Known rows, with every step that occurs:
tilum -> tolez -> tosulem -> vofak -> rirum: [ -4 -32 -29  10  -3  26  24  35   1  16 -45   5 -16   4 -17 -13   2 -43
  20 -33 -16   9  10 -21]
kesok -> vofak -> tosulem -> tolez -> rirum: [ 46 -49   4  -9  17   3 -19  54 -17 -36  24   9   1  -2 -21 -18 -14 -25
 -15 -40  -2   2   1  34]
kesok -> tolez -> tilum: [-11  27  16  10 -45  11  -8  21   8 -49  25  27  -8  11  31  11  -5 -27
  16 -53   1  16  20  20]
tolez -> rirum: [ 10  -3   2  10 -10  22  -7  -6   0 -44  12  17 -16  19  22 -17   3 -14
   9 -36   2   2 -12  21]
pamev -> tilum -> tolez -> tosulem -> vofak: [-13 -30 -12  10 -14  40  16  35  13  26 -45 -10 -20  10  -9 -14 -28 -34
   4  27 -25   3 -17 -10]
vofak -> tosulem -> tolez -> rirum -> pamev -> tilum: [ -5 -53   4 -13   4   4   6  -1 -20 -18  25  18 -28 -11  12 -29  24  11
 -29  24 -17  13 -35  41]
kesok -> vofak -> rirum: [ 34   5 -22  18  -2  24 -14  20 -31 -16  -1  21   7   9   0  28  11 -22
  28 -46 -22  28  26 -12]
tosulem -> tolez: [ 15 -36  -3   7   5  14 -20  17 -11 -21  32  21 -13   5  28  12 -30  -8
  13 -16  13  23  13  -1]
tosulem -> tolez -> rirum: [ 18 -34   2   7  11  14 -15  20  -2 -46  35  16 -13   4  15 -25   0 -10
  10 -24  19   1 -12  15]
pamev -> tilum -> tolez: [ -3  11  -3   6 -19  13 -17   4  -1   7 -18   8  -8   8  31  25 -21 -45
   7  37 -24  33  -6  14]
kesok -> tolez -> tosulem -> vofak -> rirum: [-20 -34 -27  13 -30  30  24  38   6  -1 -13  22 -20  -2 -22 -18  13 -22
  18 -30   3   4  12 -33]
tolez -> tosulem -> vofak -> rirum: [  3 -42 -32  10   2  36  25  12 -12   4 -19  14 -20   9 -20 -13  12  -4
  17 -43  -5   5  11 -30]
kesok -> tolez: [-16   1  -1  11 -49  19 -13  15   2 -23  15  33 -12   6  33  18 -20 -32
  14 -15   9  22  16   3]
tolez -> tilum -> pamev: [  6  21  12   8  -7  35   0   5 -14 -35  16  26  11  21  35   0   6  31
  20 -61 -27  17  11  36]
rirum -> tolez -> tosulem: [ 19 -44  -7   8  12  17 -11  -9  20  17 -22   2 -19  13  11  -5 -43 -25
  13 -30  -4   4   1 -11]
kesok -> vofak: [ 25   4  -4  18 -17  38 -18  24 -20 -16   2  13   2  22  14  23 -32 -20
  15 -42 -20  18  15   1]
pamev -> tilum -> tolez -> tosulem: [  1 -16 -15   2 -14  13  -8   6  13  25 -17   1 -16  12  16 -12 -27 -40
   5  35 -17   9 -19  -8]
tosulem -> vofak -> rirum -> tolez: [  9 -26 -15  18  20  27  12   4  -7  -1 -52   0  -8  -1 -14  34   3 -27
  24 -39 -23  38  26  -8]
kesok -> tolez -> rirum -> vofak -> tosulem: [-19 -24   9  -9 -38  12  29  12   2 -38  36  28 -15   3 -25   1  10 -45
 -22 -33  18  12  25  43]
rirum -> pamev -> tilum -> tolez -> tosulem -> vofak: [-39 -29  -9  17 -29  54  37  26   5  34 -50  -2 -39  10   8 -29 -15 -11
   1  20 -44   3 -35  -5]
rirum -> pamev -> tilum -> tolez: [-29  12   0  13 -35  30   4  -4  -9  13 -25  15 -25   7  49  11  -7 -23
   5  31 -45  33 -23  18]
pamev -> tilum: [  2   2  -7   8 -14  23 -15 -21 -14  -4   9  16 -11  11  28  24 -11  -7
   4  27 -15  32  -7   4]
kesok -> vofak -> rirum -> pamev -> tilum: [  4  13 -21  26 -18  37   0   0 -38   2  -8  21  -8   0  10  17  35   9
  17   6 -55  33  -8  -9]
tolez -> tilum: [ 12  21   9   9 -13  18  -6  -8  -7 -43  18  16 -11  24  32  14  -9  -8
  13 -67  -8  18  14  20]
vofak -> tosulem: [ 14 -23  -8 -20 -12   2  -6 -18 -24  -9   7  25 -13  10  20  26 -25 -23
 -18 -31  -4  32  22  25]

Rows:
[ -1 -14 -22  13  -3  35  20   8 -24 -17 -21  17 -11   8  -6  24  15 -12
  20 -40 -13  32  25 -10]  tosulem -> vofak -> rirum
[-11 -27 -10   8 -44  19  -7  21  16  -5  16  27 -22   9  20 -19 -25 -26
  12 -19  15  -3   1 -18]  kesok -> tolez -> tosulem
[ -2  21 -16  24 -21  26   1  24 -26  14 -35  15  -3  -5  14  18  26 -31
  20  16 -67  36  -9   1]  kesok -> vofak -> rirum -> pamev -> tilum -> tolez
[-18   0   1  17 -23  35   7 -26  -9 -24   4  17 -30  11  34 -26  32  18
  -2  13 -28   6 -47  24]  tolez -> rirum -> pamev -> tilum
[ 48 -34 -24  17  25  12 -13  21   2  16 -32   0   1   0 -24   1  -7 -34
  29 -47 -26   6  13 -28]  kesok -> vofak -> rirum -> tolez -> tosulem
[ -5  -9   6  16 -10  42  28 -11  -5 -43  33  12 -18  24 -10   0   9 -18
   7 -44  12   7  11  24]  tolez -> rirum -> vofak
[ 21 -56  -6 -20  10  -7 -15  13 -22  -8  31  24 -11  -1  14  19 -31 -20
 -15 -15   9  31  22  21]  vofak -> tosulem -> tolez
[  0 -31  -3 -12 -11  22  26 -19 -27  -5  28  22 -16  15 -12  40 -24 -26
 -19 -39   6  38  43  28]  rirum -> vofak -> tosulem
[-27 -38  -8  13 -45  44  20  45  18  -3 -12  15 -27  10  -8 -21 -30 -21
   8 -26   8  -7   3 -21]  kesok -> tolez -> tosulem -> vofak
[ 16  -2   3  16  23  18  18  10   0 -27 -45  -5  -6   3 -16  26  19 -22
  22 -75 -28  30  31   9]  tosulem -> vofak -> rirum -> tolez -> tilum
[-36   2 -19  21 -22  39  33  15 -20  16 -53  10 -22  -6   9  15  33 -19
  13  21 -56  40  -8   2]  tosulem -> vofak -> rirum -> pamev -> tilum -> tolez
[  9  -1   4  19  29  31  26  23  -7 -19 -45   4  15   1 -12  11  31  18
  31 -71 -50  28  24  26]  tosulem -> vofak -> rirum -> tolez -> tilum -> pamev
[  2 -30   3 -10  -6  19  32 -16 -14 -33  30  16 -15  17 -23   2   5 -27
 -25 -45  10  16  21  45]  tolez -> rirum -> vofak -> tosulem
[ 43  17   4  23  29  19  -8  32 -13 -19 -25   9  34   2  -8  16  27   6
  38 -77 -61  22  26  24]  kesok -> vofak -> rirum -> tolez -> tilum -> pamev
[ 16 -40  15 -14  13   5  21  13 -18 -34  59  16 -12   6 -19  25 -10 -17
 -16 -64  11  27  49  39]  rirum -> vofak -> tosulem -> tolez -> tilum
[-16   3 -24  15 -16  22  10 -36 -34   3  -1  30 -23  -3  32  16  47  14
  14  18 -39  41 -12  -5]  vofak -> rirum -> pamev -> tilum
[-11 -30   7  15  -1  26  -2   4  -9 -29  27  16 -30  -4  29 -33  28  21
   1  25 -14   6 -46  18]  tosulem -> tolez -> rirum -> pamev -> tilum
[ 24 -33  11 -20  19   0  -7  27 -23 -25  38  28  12  -3  15  -3  -1  27
  -5 -49 -17  21  21  54]  vofak -> tosulem -> tolez -> tilum -> pamev
[ 42 -25  13 -11  20  14 -13  66 -29 -25  31  20  27  -1  -4  -1 -11  19
  -3 -64 -35  14  23  50]  kesok -> vofak -> tosulem -> tolez -> tilum -> pamev
[ 25 -56   1 -19  16 -10 -11  17 -11 -37  33  17 -15  -4   0 -20  -4 -18
 -21 -25  15   8   0  37]  vofak -> tosulem -> tolez -> rirum
[  5 -56  -4  13  10  42  16  19  19  18 -51 -12 -24  14 -14 -11 -46 -20
   9 -40 -11  -2   0 -15]  rirum -> tolez -> tosulem -> vofak
[  4 -22 -10   3 -15  16  -6  18  13  14 -16   9 -19  16  23 -14 -39 -46
  15 -23  -4   0  -2  -5]  tilum -> tolez -> tosulem
[  3 -42   9  16  11  32  17  20  -2 -45  54  15 -18   9 -16  -8   4 -15
   9 -32  28   5  11  18]  tosulem -> tolez -> rirum -> vofak
[-26 -37 -31  21 -12  50  39  -8 -18  24 -28  12 -35   1  -9 -23  40  25
   8   7 -40  10 -26 -29]  tolez -> tosulem -> vofak -> rirum -> pamev -> tilum
[ 14 -11  12   8  14  22 -11  34 -12 -36  40  23  11   6  32  -6   3  37
  24 -48 -13  12   9  33]  tosulem -> tolez -> tilum -> pamev
[ 29 -41 -26   8  24   0  -7 -16   8  18 -24   8 -14  -1  -2  -1   2 -28
  23 -31 -10  13  10 -24]  vofak -> rirum -> tolez -> tosulem
[-17 -15 -29  11 -15  15  13  -8  -9  32 -25  19 -29  -5  20 -18  33 -19
  15  26 -41  17 -24 -16]  vofak -> rirum -> pamev -> tilum -> tolez -> tosulem
